Each row was made from one small tree. The marks that hang from a mark follow it in brackets, in alphabetical order. Every link used is in the known rows. Write each row's tree.
In the rows, 128 means zero.
Known rows:
tuve(sebu(vokab(lareg(vuruk) lovas))): [149 155 162 160 116  79 131 176 146 123  88 193 157 157 157 144 103 136
 111 164 135 169 188 142]
ruko(bise(derabur lovas(vokab(lareg(vuruk(zapo)))))): [132 133 169 169 112 129  97 124 149  86  85 158 143 173 135  86 134 115
 131 136 149 173 200 125]
vokab(lareg lovas): [128 110 149 146 104 132 128 139 123 122 122 178 144 144 137 148 131 137
 126 109 133 154 160 162]
sebu(vokab(lareg(vuruk) lovas(bise(derabur ruko)))): [155 125 182 145 119  66  87 141 132 141 103 196 125 154 142  95 138 127
 103 135 156 165 185 136]
sebu(vokab(lareg(vuruk(zapo)) lovas)): [157 153 135 164 129 133 129 153 125 122 110 202 151 162 160 129  96 125
 139 131 141 180 196 175]
vokab(lareg(vuruk(zapo)) lovas(bise(ruko)) sebu): [165 123 124 175 108 129 131 155  92 167  80 213 181 153 126  74 123 108
 139 117 135 204 169 166]
vokab(lareg(vuruk) lovas(bise(ruko))): [157 104 168 132 110 102 103 140 123 153  87 182 152 154 131  93 167 113
 117 139 133 199 172 147]
tuve(sebu(vokab(lareg(vuruk(zapo)) lovas(bise)))): [194 174 132 160 115 102 142 167 131 110  71 216 166 181 143 127  87 114
 111 166 136 205 189 149]
bise(derabur lovas(vokab(lareg(vuruk(zapo)))) ruko): [117 144 191 179 126 130 101 123 110 138 119 164 129 142 147  56 156  98
 147 150 136 146 196 146]
ruko(bise(derabur lovas(vokab(lareg sebu)))): [ 88 117 168 191  90 107 113 135 145  93  93 161 160 152 140 112 121 135
  98 112 151 138 153 116]
vokab(lovas sebu): [126 125 120 175 116 138 128 178 104 151 128 176 157 111 139 115 105 150
 139 112 124 139 134 141]
tuve(sebu(vokab)): [144 180 137 143 125  83 147 159 145 118 116 142 132 140 148 142  86 130
 104 170 131 118 130 120]
vuruk(lareg(vokab(lovas(bise(ruko)) sebu)) zapo): [144 118 122 166 100 162 162 167  85 166  82 210 184 154 158  52  87  94
 123 136 118 189 155 187]
lovas(vokab): [117 154 137 136 129 151 121 135 133 122 123 125 123 122 143 136 139 112
 114 161 117 128 141 131]
lareg(vokab(lovas(bise(ruko)) sebu) vuruk(zapo)): [153 137 129 177 144 136 126 175  93 174  82 191 184 141 144  40  91 106
 144 138 122 203 181 153]
gozo(vokab): [136 132 114 125 118 133 121 135 117 119 129 124 151 110 135 119 141 115
  93 130 129 117 131 148]
lovas(bise(ruko) vokab(lareg sebu)): [112 136 142 156 101 123 136 127 117 147  80 163 162 143 138 116 145  88
  80 146 131 160 130 148]
bise(derabur lovas ruko): [115 119 190 156 126  90  98 130 108 144 160 135 111 119 136  54 148 137
 147 124 138 100 136 111]
ruko(bise(derabur lovas)): [130 107 168 145 112  91  94 130 150  93 124 129 124 146 125  84 128 153
 132 112 151 127 136  93]
lovas(bise(ruko)): [154 127 142 115 119 107 116 123 121 147 114 131 127 139 124  90 152 106
 112 144 129 147 114 120]
lareg(vokab(lovas) vuruk(zapo)): [143 137 135 158 156 158 122 163 116 137 108 170 156 142 148  80  89 123
 163 136 119 184 209 161]
gozo(vokab(lareg(vuruk(zapo)) lovas)): [162 132 116 156 112 158 119 149 105 121 106 187 179 137 140 109 136 112
 123 120 135 178 200 189]
vokab(lareg(vuruk(zapo)) lovas(bise(derabur)) sebu): [157 119 115 187 114 128 125 142  99 136  84 221 172 152 106  97  98 130
 134  91 149 186 190 144]
gozo(vokab(lareg)): [119 119 123 130 103 125 133 113 123 106 114 141 166 133 135 143 146 108
  80 114 140 131 145 169]

Write each row's tree:
[131 105 134 175  96 106 124 138 108 124 101 208 161 144 112 129 109 143
 105  82 151 153 156 135] -> vokab(lareg lovas(bise(derabur)) sebu)
[140 124 110 188 117 152 142 159  99 147  91 209 182 143 132 112  99 129
 157 103 136 185 185 172] -> vokab(lareg(vuruk(zapo)) lovas sebu)
[121 148 156 171 131 161 130 129 120 109  98 172 162 158 154 100 138  96
 142 161 119 181 192 151] -> bise(lovas(vokab(lareg(vuruk(zapo)))))
[102 144 149 213 127 142 125 136 104 123 100 192 169 142 141  85 111 112
 141 127 136 153 192 136] -> bise(derabur lovas(vokab(lareg(vuruk(zapo)) sebu)))
[107 133 153 166 100 106 119 118 116 145  94 166 141 135 124 107 141 100
  81 126 145 133 143 135] -> lovas(bise(derabur ruko) vokab(lareg sebu))
[152 138 107 180 148 150 133 170 104 143  74 200 195 148 136  71  70 116
 139 129 120 208 190 149] -> lareg(vokab(lovas(bise) sebu) vuruk(zapo))
[155 123 132 158 120 154 126 144 114 133 104 192 155 154 131 117 122 124
 156 118 134 187 196 170] -> vokab(lareg(vuruk(zapo)) lovas)
[181 151 127 150 126 124 128 143 128 112  88 214 163 178 148 127 100 115
 118 140 141 206 190 163] -> sebu(vokab(lareg(vuruk(zapo)) lovas(bise)))
[ 88 144 179 196 121 115 104 156  99 156 142 151 132 101 152  56 137 123
 131 146 128  98 134 114] -> bise(derabur lovas(vokab(sebu)) ruko)
[125 113 141 176 147 101 102 163 118 144  81 188 170 135 128  74  85 139
 119 117 133 177 196 113] -> lareg(vokab(lovas(bise(derabur)) sebu) vuruk)
[129 138 113 190 151 157 137 179 102 155  94 187 184 132 149  75  66 125
 162 122 120 183 195 161] -> lareg(vokab(lovas sebu) vuruk(zapo))
[180 123 145 142 114 132 117 139 107 150  91 197 153 161 126  79 147 104
 141 133 134 204 180 167] -> vokab(lareg(vuruk(zapo)) lovas(bise(ruko)))
[174 155 177 145 106  58 120 173 138 142  75 198 155 169 153 106 125 115
  94 182 137 191 173 136] -> tuve(sebu(vokab(lareg(vuruk) lovas(bise(ruko)))))
[120  98 121 157 101 144 158 165 111 136  67 205 196 154 156  97  86 113
  95 134 114 191 154 159] -> vuruk(lareg(vokab(lovas(bise) sebu)))
[184 150 149 150 121 111 117 147 119 143  95 205 148 172 154  93 119 105
 123 147 143 198 182 170] -> sebu(vokab(lareg(vuruk(zapo)) lovas(bise(ruko))))
[106 146 137 201 127 158 143 146 108 126  86 189 189 149 156  93 114 102
 140 146 120 180 181 149] -> bise(lovas(vokab(lareg(vuruk(zapo)) sebu)))
[111 126 134 168 121 109 113 120 132 127  63 176 162 143 117 123 129 107
  85 132 141 168 178 116] -> lovas(bise(derabur) vokab(lareg(vuruk) sebu))
[147 130  96 188 109 156 135 166  90 138  94 205 203 125 137 102 113 117
 122 105 136 176 187 189] -> gozo(vokab(lareg(vuruk(zapo)) lovas sebu))
[137 110 144 164  91 108 131 151 100 157  96 198 172 142 132 105 132 120
 108 111 137 173 134 156] -> vokab(lareg lovas(bise(ruko)) sebu)
[166 124 155 129 111 119 103 155 112 151 125 163 128 133 133  86 153 124
 125 142 124 162 130 134] -> vokab(lovas(bise(ruko)))
[147 105 177 141  97  95 100 125 113 138 122 185 121 147 119  99 153 129
 112 104 149 147 158 143] -> vokab(lareg lovas(bise(derabur ruko)))
[149 133 160 150 108  89 109 129 134  99 116 201 129 163 140 146 108 142
  89 110 157 149 168 140] -> sebu(vokab(lareg lovas(bise(derabur))))
[149 133 119 188 151 133 116 161 100 141  84 201 174 143 123  61  67 129
 140 111 134 184 203 134] -> lareg(vokab(lovas(bise(derabur)) sebu) vuruk(zapo))
[137 148 166 131 122 115  88 122 124 139 121 134  98 124 122  89 160 102
  98 159 133 120 137 112] -> lovas(bise(derabur ruko) vokab)
[148 124 113 162 114 131 128 166 107 140 106 190 169 127 126 113 109 139
 118 119 124 166 127 127] -> vokab(lovas(bise) sebu)
[155 103 144 135 114 116 112 136 132 122  78 190 164 162 125 126 145 123
 113 130 131 205 181 138] -> vokab(lareg(vuruk) lovas(bise))
[109 149 188 156 126 132 107 148 115 141 143 132 126 119 167  73 162 108
 129 178 111 127 134 129] -> bise(lovas(vokab) ruko)
[112 109 130 181  99 131 144 155 110 139 112 196 171 134 136 142 109 142
 123  94 135 152 151 163] -> vokab(lareg lovas sebu)
[144 160 158 161 101  90 147 169 140 111 111 192 147 158 159 162  92 140
 101 151 137 145 163 154] -> tuve(sebu(vokab(lareg lovas)))
